Each row comes from the steps of one path. Every step used is in the known rows, and no mark comes twice. Write the path behind each row, first mark first.
In the rows, zero is written as 128.
Known rows
Y, G: [135 144 136  87 118 140 109 156 117 138 138 140 122 129 123 136 109 134
 132 141 114 130 156 134 107 122 144 104 160 160 110 119 150 147 118 148
 159 127 141 129 119  99 144 121 119 135 159 135 102 103 129 136 123 113
 131 132 138 159 115 124 137 128 140 138 140 140]
Z, G, Y: [122 159 131 117 135 119 113 135 118 139 124 122 137 126 149 125  98 114
 105 137  79 139 108 130 145  82 185 138 136 118 116 120  96 125 118 127
 158 114 142 151 100 103 103  96 120 126 171 125 106 106 117  81 119 141
 165 172 123 136 148 126 129 126 102 185 157 120]
F, G, Y, A: [124 178 108 133 133 118  94 134 133 162 120 134 142 167 152  99  54 139
  93 114  88 131 132 156 121  86 160  96 165 179 116 144  92 154  66  89
 142 128 109 111 101 138 140 128 129 139 153 102  70  75 118 107 118 120
 120 123 133 149 126 146  93 114 129 160 151  98]
H, A: [142 141 130 134 140 111 127 115 147 164 136 142 156 114 109 126 127 138
 149 101 131 130 145 143 113 142 137 127 110 140 142 160 111 120 128 113
 163 124 124 110 128 126 156 135 111 128 133 119 133 122 130 115 134 139
  90 127 138 139 125 128 114 132 133 100 143 111]
F, G, Z, A, Y: [115 127 159 169 118 131 109  84 156 133 105 189 127 177 113 152 118 158
 117 149 102 201 139 156 147 107 118 105 175 114 114 132 130 119  87 101
 156 157 129 117  93 122 147  96 160 137 121 158 109  94 171  98 124 113
 158 131 161 147 132 175 152  99 114 137 106 145]
Z, A, Y, G: [163 164 164 133  91 137  95 121 129 127 113 176 120 142  96 156 116 156
 125 144 131 172 179 135 116 112 127 112 165 141 106  99 167 150 109 161
 178 124 153 163 104 109 177 126 136 146 165 155 109 121 181 126 118 114
 156 127 174 166 141 142 149 121 147 153 154 141]
F, G, Z, A, W: [ 77 152 153 148  94 170 118  66 141 122 138 202  87 160 113 105 107 140
  96 129 122 167 137 169 153 100 124  93 154 133 162 145 105 161  58 124
 129 141 105  91 117 126 132  83 149 135 126 120 124  76 190 107 106 133
 141 124 152 137 110 190 144  81 132 112  98 143]
Z, A, F: [112 152 146 131 132 147 113  91 160 125 134 168  85 122 120 128 122 139
 141 134 152 170 139  98 103 100  86 132  98 145 151  75 121 155 106 143
 100 127 138 128 121 142 157 127 142 145 124 127 100 136 180 111 115 152
 156 118 134 119 119 129 134 136 165 128 136 138]
F, G: [117 126 119 129 136 143 143 116 135 159 113 133 113 165 134 144  94 131
 118 138  96 119 124 146 137 123 151  94 141 146 114 145 105 128  90 104
 119 141 106 105 130 136 115 121 140 111 132 117 120  97 105 123 137 143
 131 151 124 141 125 130 129 118 116 133  99 128]
H, A, W, G, Y: [165 173 155 126 170 159 118 126 120 156 106 187 150 123 118 118 110 188
  81  64 120 138 122 143 149 119 177 106 122 164 131 185  54 174 128 129
 210 105  90 108 108 139 119  96  85 129 126  71 101 105 157  88  92 136
 111 133 151 122 187 180 110 112 132 142 150 141]
W, G, Y, A, F: [128 137 120  93 188 152  70 163 120 134 122 174 109 143 157 111  62 182
  84  97 143 162  83 101  99  84 137 134 135 194 124 109  51 172 116 121
 147 115 127 136  99 140 142 122  84 138 113 106  23 114 167 112  93 123
 135 120 136 131 142 183 105 136 148 189 180 143]
Y, A, F: [ 93 151 111 105 147 123  66 124 150 144 151 157 119 143 127  92  66 143
 117 116 167 155 111 102  78 103  76 144 134 164 151 103 108 155 116 137
 107 127 139 131 136 147 151 128 117 160 122 139  65 116 145 134 119 123
 145 115 129 135 111 144 118 145 143 142 152 118]
Y, G, Z, A: [ 95 117 154  87  98 138  92 133 121 133 166 185 122 123 117 126 130 147
 120 148 137 195 173 153 117  98 131  95 189 136 150  83 137 135 106 134
 148 142 160 114  98  87 150 106 141 129 157 146 117  91 194 121 106 117
 126 107 153 162  88 152 163 108 128 143 143 145]
G, Z: [ 95  96 123 108 135 125 124 136 132 122 146 136 127 119 132 113 143 139
 123 139 129 178 111 141 139 108 123 133 162 104 148 137 136 116 137 107
 148 145 143 104 110 109 120  88 132 146 115 150 123  95 148 124 122 110
 129  97 121 130 114 152 142 113 104 132 122 142]
W, G, Z, A: [105  81 177 121 130 153  94 136 121 127 143 204 108 141 118 129 176 162
  84 131 140 154 147 147 144 116 134 117 154 119 158 103  89 128 121 137
 132 152 121 102  95 102 169 103 126 107 112 129 120 131 212 115 104 137
 114 104 147 138 106 175 173 110 134 142 142 177]
Z, A: [129 136 142 149 108 137 122  96 146 120 129 167 117 132 113 125 141 132
 126 130 135 141 156 137 129 112 105 129 120 122 145  97 129 138  97 155
 111 129 123 125 127 120 160 148 144 137 140 121 139 144 173 116 112 150
 120 108 147 135 109 121 138 121 145 116 139 117]
G, W: [132 109 141 136 111 125 127 150 137 106 125 118 149 130 127 113 118 152
 134 127 108 108 109 127 107 138 145 110 150 136 136 135 105 107 101 129
 145 123 130 120 157 133 138 133 138 110 120 144 155 130 158 122 131 128
 142 133 125 142 166 117 119 119 132 157 169 117]
W, G: [156 107 135 121 151 150 120 154 112 142 122 149  96 146 133 139 142 161
  91 126 126 106 120 122 134 152 134 123 138 139 115 135  90 139 141 138
 139 135 120 126 117 124 139 124 112 108 115 115 119 148 132 134 112 138
 127 137 135 127 127 164 147 130 135 151 128 163]
W, G, Z, A, Y: [156  93 183 155 130 144  87 132 130 127 106 219 105 153 102 147 164 188
  85 136 119 180 132 130 153 129 117 122 169 115 125 123 110 135 135 135
 175 157 129 134  90 112 178  90 132 123 112 148 116 133 215 115 103 119
 136 112 165 133 149 194 174 102 123 156 135 179]
H, A, Z, G, W: [119 127 179 120 119  85 125 145 149 146 128 138 153 123 107 106 100 165
 136 116  91 105  96 125  89 128 173 125 172 142 149 180  56  75 117 127
 203  98 166 117 162 149 141 106 127  77 163 149 142 113 147  84 126 148
 143 165 151 131 167 104 147 102 155 167 181 135]
Z, G, W: [138 116 144 125 101 110 124 149 116 101 127 104 135 133 132 112 106 128
 120 141  81  94 102 121  97 128 152 124 154 119 133 128  78  94  98 147
 158 110 148 140 133 111 134 118 129 100 169 150 155 127 153  97 128 160
 154 160 119 160 143 119 143 116 123 183 170 111]
W, G, F: [119  94 102 127 152 152 130 141 116 137 122 142 106 135 120 149 133 159
 109 121 136  94 102  98 129 164 148 115 129 140 139 132  52 154 161 139
 169 106 114 143 110 103 157 144 101  87  87 123 112 145 159 124 110 140
 120 142 162 123 133 151 144 135 134 155 157 141]
H, A, Y: [169 153 145 164 136  94 121 113 158 162 104 161 160 137 103 143 126 164
 137 102 139 164 141 121 128 140 136 126 133 129 109 167 129 123 138 110
 201 122 132 144 113 132 150 119 118 151 125 132 122 132 127 100 134 122
 129 130 154 135 149 138 108 120 107 125 133 127]

Write each row's path
[141 159 112 122 111 107 108 131 135 172 126 148 155 129  87 152  83 172
 168 115 127 183 145 105  96 163 154  98 161 156 125 152 108 165 164 128
 252  99 140 170 100  97 162 127  96 149 128 162  86 101 148 107 124  97
 156 152 188 156 155 150 120 128 108 145 173 124]
H, A, Y, G, F
[119 128 169 104 112 114 126 152 135 123 112 115 120 129 125 107  97 152
 118 149  87  98  77 117 104 127 173 128 178 117 139 148  85  79 119 143
 169  96 164 138 164 143 116  95 138  80 152 153 135 120 152 100 134 142
 171 164 143 123 183 110 171  95 152 174 175 145]
A, Z, G, W
[112 174 152 161  91 168 114  68 143  94 139 181  95 127  99  98 121 133
 112 113 146 134 166 152 124 112  98 118 121 133 165 123 123 171  99 176
 119 109 106 133 137 129 155 125 146 141 139 108 147 138 202 119 110 141
 126 119 153 119 142 153 138 108 154 101 142 121]
Z, A, W
[ 67 140  97 109 129  88 127 107 146 183 138 137 139 124 103 128  87 139
 143 119 123 123 101  93  96 155 169 128 154 135 166 151  56 120 153 115
 212  84 166 138 156 117 145 103 110  84 135 127 107 121 147  80 122 149
 138 168 176 122 134 107 154 115 119 145 174 124]
H, A, Z, G, F
[ 98  90 161 104 164 170  94 127 146 121 144 225  81 147 119 120 141 167
  90 136 146 185 114 113 114 101 103 124 135 139 154  88  87 145 124 136
 129 154 146  99 103 119 178  89 129 130 104 132  72 128 216 116  95 139
 142 108 133 127 108 185 168 128 147 146 139 186]
W, G, Z, A, F
[103 156 145  95 148 119 115 139 123 141 107 120 129 132 146 135 101 139
 112 147 103 142  76 121 138  72 185 141 163 132 114 112  88 119 128 118
 178  95 158 143 136 140  96  65 124 107 170 115 103 105 121  82 122 123
 158 154 139 111 168 116 157 104 118 185 156 149]
A, Z, G, Y
[ 88 117 125 116 135 129 131 124 136 153 134 137 121 157 140 131 107 138
 113 145  90 170 113 153 142 111 145  95 179 132 124 139 106 118  98  84
 140 155 130  83 116 122 122  85 141 117 123 139 110  85 122 112 124 118
 139 133 121 147 115 157 139 110  96 138  89 154]
F, G, Z
[196 139 153 126 104 126 117 166 118 106 111 138 153 140 111 127  92 183
 136 145  99 155 122 117  82 135 154  92 198 150  94 133 131 129 127 136
 213 117 150 156 106 120 144 125 132 129 155 177 113 102 160 124 128 106
 176 143 160 171 192 137 131 112 131 188 173 148]
A, Y, G, W
[ 77 148 142  84 115  95  77 139 117 152 127 149 105 140 131  84  68 137
 107 137 139 102 115 120  88 111 122 145 193 142 147 138  96 128 114 142
 143 103 153 157 158 151 146 109 130  99 158 141  93 105 135 116 121 137
 136 138 141 132 110 125 166 107 146 167 164 137]
Y, A, Z, G
[ 98 142 116 122 181 139 128  94 162 154 128 143  92 163 140 135  78 144
 140 143 114 156  97 108 113 122 135 111 119 169 113 125  93 137  98 101
 114 140 131 113 137 146 118 100 127 123 113 125  77 101 105 121 136 149
 180 170 111 128 133 148 131 130 134 150 108 159]
A, F, G
[ 94 180 120 108 145 136  92 139 142 177 103 148 133 173 146 116  39 170
 108 119 120 142  95 148 109  80 175 100 198 188 116 165  71 141  70  83
 160 108 124 112 140 163 111 100 126 127 133 106  55  73 107 102 121 110
 133 116 147 130 170 138 111  97 144 148 146 125]
F, G, Y, A, Z
[106 212 112 127 118 160  98 109 126 153 105 162 120 155 144  82  19 147
  95 105 104 127 123 158 129  83 149  98 155 182 128 169  77 179  58 108
 152 117  81 123 114 144 110 109 130 147 137  93  68  63 127  98 104 114
 136 124 136 142 157 180  95  99 125 132 126 102]
F, G, Y, A, W
[149 135 151 100 111 133 120 173 118 108 142 127 150 125 124 122 106 156
 126 138  97 119 134 135  77 134 162  92 175 162 118 125 124 135 112 139
 171 120 151 124 132 119 146 134 119 118 155 159 126 109 155 134 125 118
 154 140 124 173 162 126 110 114 143 173 175 139]
Y, G, W
[ 80 151 104 125 156 131  82 109 160 166 135 155  90 173 138 106  43 138
 124 123 130 150 106 117  87 114  98 118 138 184 123 118  80 153  80 103
 114 128 121 109 115 149 143 133 122 147 132 130  52  91 135 129 128 132
 146 135 123 152 112 161 114 134 145 156 130 123]
Y, A, F, G
[ 92 145 148  96 133 121 117 131 125 142 122 130  98 139 134 130 100 135
 119 148 110 109  95 105 119 111 157 145 168 124 125 135 105 107 131 137
 158 103 157 147 149 152  98  82 131  85 151 134 125 119 120 114 130 126
 150 158 140 112 142 113 177  99 136 155 131 164]
A, Z, G
[115 174 119 131 191 131 137  99 188 183 122 157 138 140 143 142  69 165
 140 102 114 195  93 122 121  94 180 116 110 186 116 149  60 128  92  68
 173 139 128  91 110 140 117  95 105 148 133 103  60  71 108  74 118 135
 159 149 132 139 153 150  88 119 123 135 123 124]
H, A, F, G, Y
[106 135 100  85 113 134 125 141 100 134 141 122 122 128 115 141  99 138
 151 138 119 139 130  98  90 141 159 105 160 158 135 107 109 153 146 140
 179  98 136 160 116  87 144 138 111 105 144 153  99 103 154 123 119 103
 136 158 165 153 112 122 131 145 119 161 159 129]
Y, G, F
[ 95 141 155 105 138  86 112 116 140 169 134 144 137 121 110 129 105 140
 126 118 110 129 118 116 110 134 158 140 148 136 144 162  84  95 123 118
 193  97 158 123 151 142 117  96 115  90 161 128 115 116 117 100 134 152
 139 160 154 125 127 116 166 101 134 144 149 148]
H, A, Z, G
[130 162 122 142 151 144 146 119 135 159 100 126 133 152 160 152  94 138
 112 130  85 144 109 152 153  96 182  95 137 153  98 140  89 131  93  85
 148 132 112 105 102 126 108 107 132 132 152 101  91  92  95  99 121 129
 150 147 117 140 155 138 104 115 122 161 114 129]
F, G, Y
[165 155 143 125 117 134 101 150 126 132 107 148 127 142 112 149 111 147
 134 140 121 169 146 119 115 137 134 110 171 137  78 132 166 158 135 136
 190 122 144 165 107 110 144 115 125 137 153 156 100 104 138 129 129  93
 159 143 156 162 157 141 140 119 114 165 143 159]
A, Y, G
[134 142 145 121 144 174 122 126 109 112 109 180  89 145 115 109 123 155
  81 109 126 105 120 116 137 148 135 109 124 143 131 173  86 171 124 158
 147 113 100 138 124 138 120 102 113 112 113  94 122 126 155 132  91 144
 120 132 140 110 161 179 138 102 141 140 113 167]
A, W, G
[131 107 164 160  99 117  93 110 139 116 114 180 141 136 105 132 147 150
 119 144 141 203 152 142 145 108 106 128 168  96 136 106 160 124 125 130
 167 141 135 137 110 109 166  96 155 160 125 159 118 116 202 106 118 104
 147  99 164 136 135 172 148 118 116 128 138 141]
G, Z, A, Y
[145 122 149 100 124 122  93 165 108 129 126 163 131 138 120 142 123 164
 114 159 108 213 139 121 125 115 139 106 205 125  94 132 157 126 144 129
 207 137 169 154  97 100 132  75 130 154 141 171  82  79 156 125 124  80
 154 129 153 155 155 177 147 112  93 172 128 170]
A, Y, G, Z
[ 84 105 121 103 181 133 135 105 160 147 148 165 100 159 140 123  91 140
 127 147 108 200  82 116 121 100 138 118 159 147 120 122  99 138 109  82
 135 153 148  88 120 127 112  71 135 137 117 147  68  73 135 113 128 117
 176 134 112 124 119 170 133 121 101 149  95 162]
A, F, G, Z
[128 132 127 128 153 144 142 115 165 128 124 131 108 165 133 121  70 168
 137 135  88 131  69 117  96 127 148 105 132 168 116 146  62 117  80 104
 137 126 131  94 128 148 132 117 142 113 124 150  97 105 142 114 132 152
 183 167 114 142 165 144 115 133 153 167 139 135]
A, F, G, W
[114 174 139 142 158 153 129  80 174 139 121 177 107 156 133 138  75 150
 129 127 106 188 120 124 131  73 143 109 118 168 117  89  72 161  67  95
 126 135 108  99  97 134 141 102 137 140 138 107  71  93 165  82 116 142
 182 144 136 130 140 150 114 122 155 142 129 133]
Z, A, F, G, Y
[ 82 127  86 118 117 109 123 114 115 151 128 118 111 129 119 127  99 107
 124 138  94 106 114 100 109 139 155 127 145 114 147 113  79 140 153 148
 161  97 152 175 118  84 139 119 117  98 138 151 124 131 150 105 125 143
 164 170 158 136 108 130 146 138 106 177 155 108]
Z, G, F
[120 140 143 122 150 109 133 134 159 175 138 141 146 119  99 128 121 155
 144 108 158 141 127 136 124 139 150 126 138 153 144 171 105 116 130 107
 171 112 138 103 151 160 130 108 121 122 116 111 114 121 127 116 133 127
 101 117 149 119 163 111 142 101 145 104 138 152]
H, A, Z
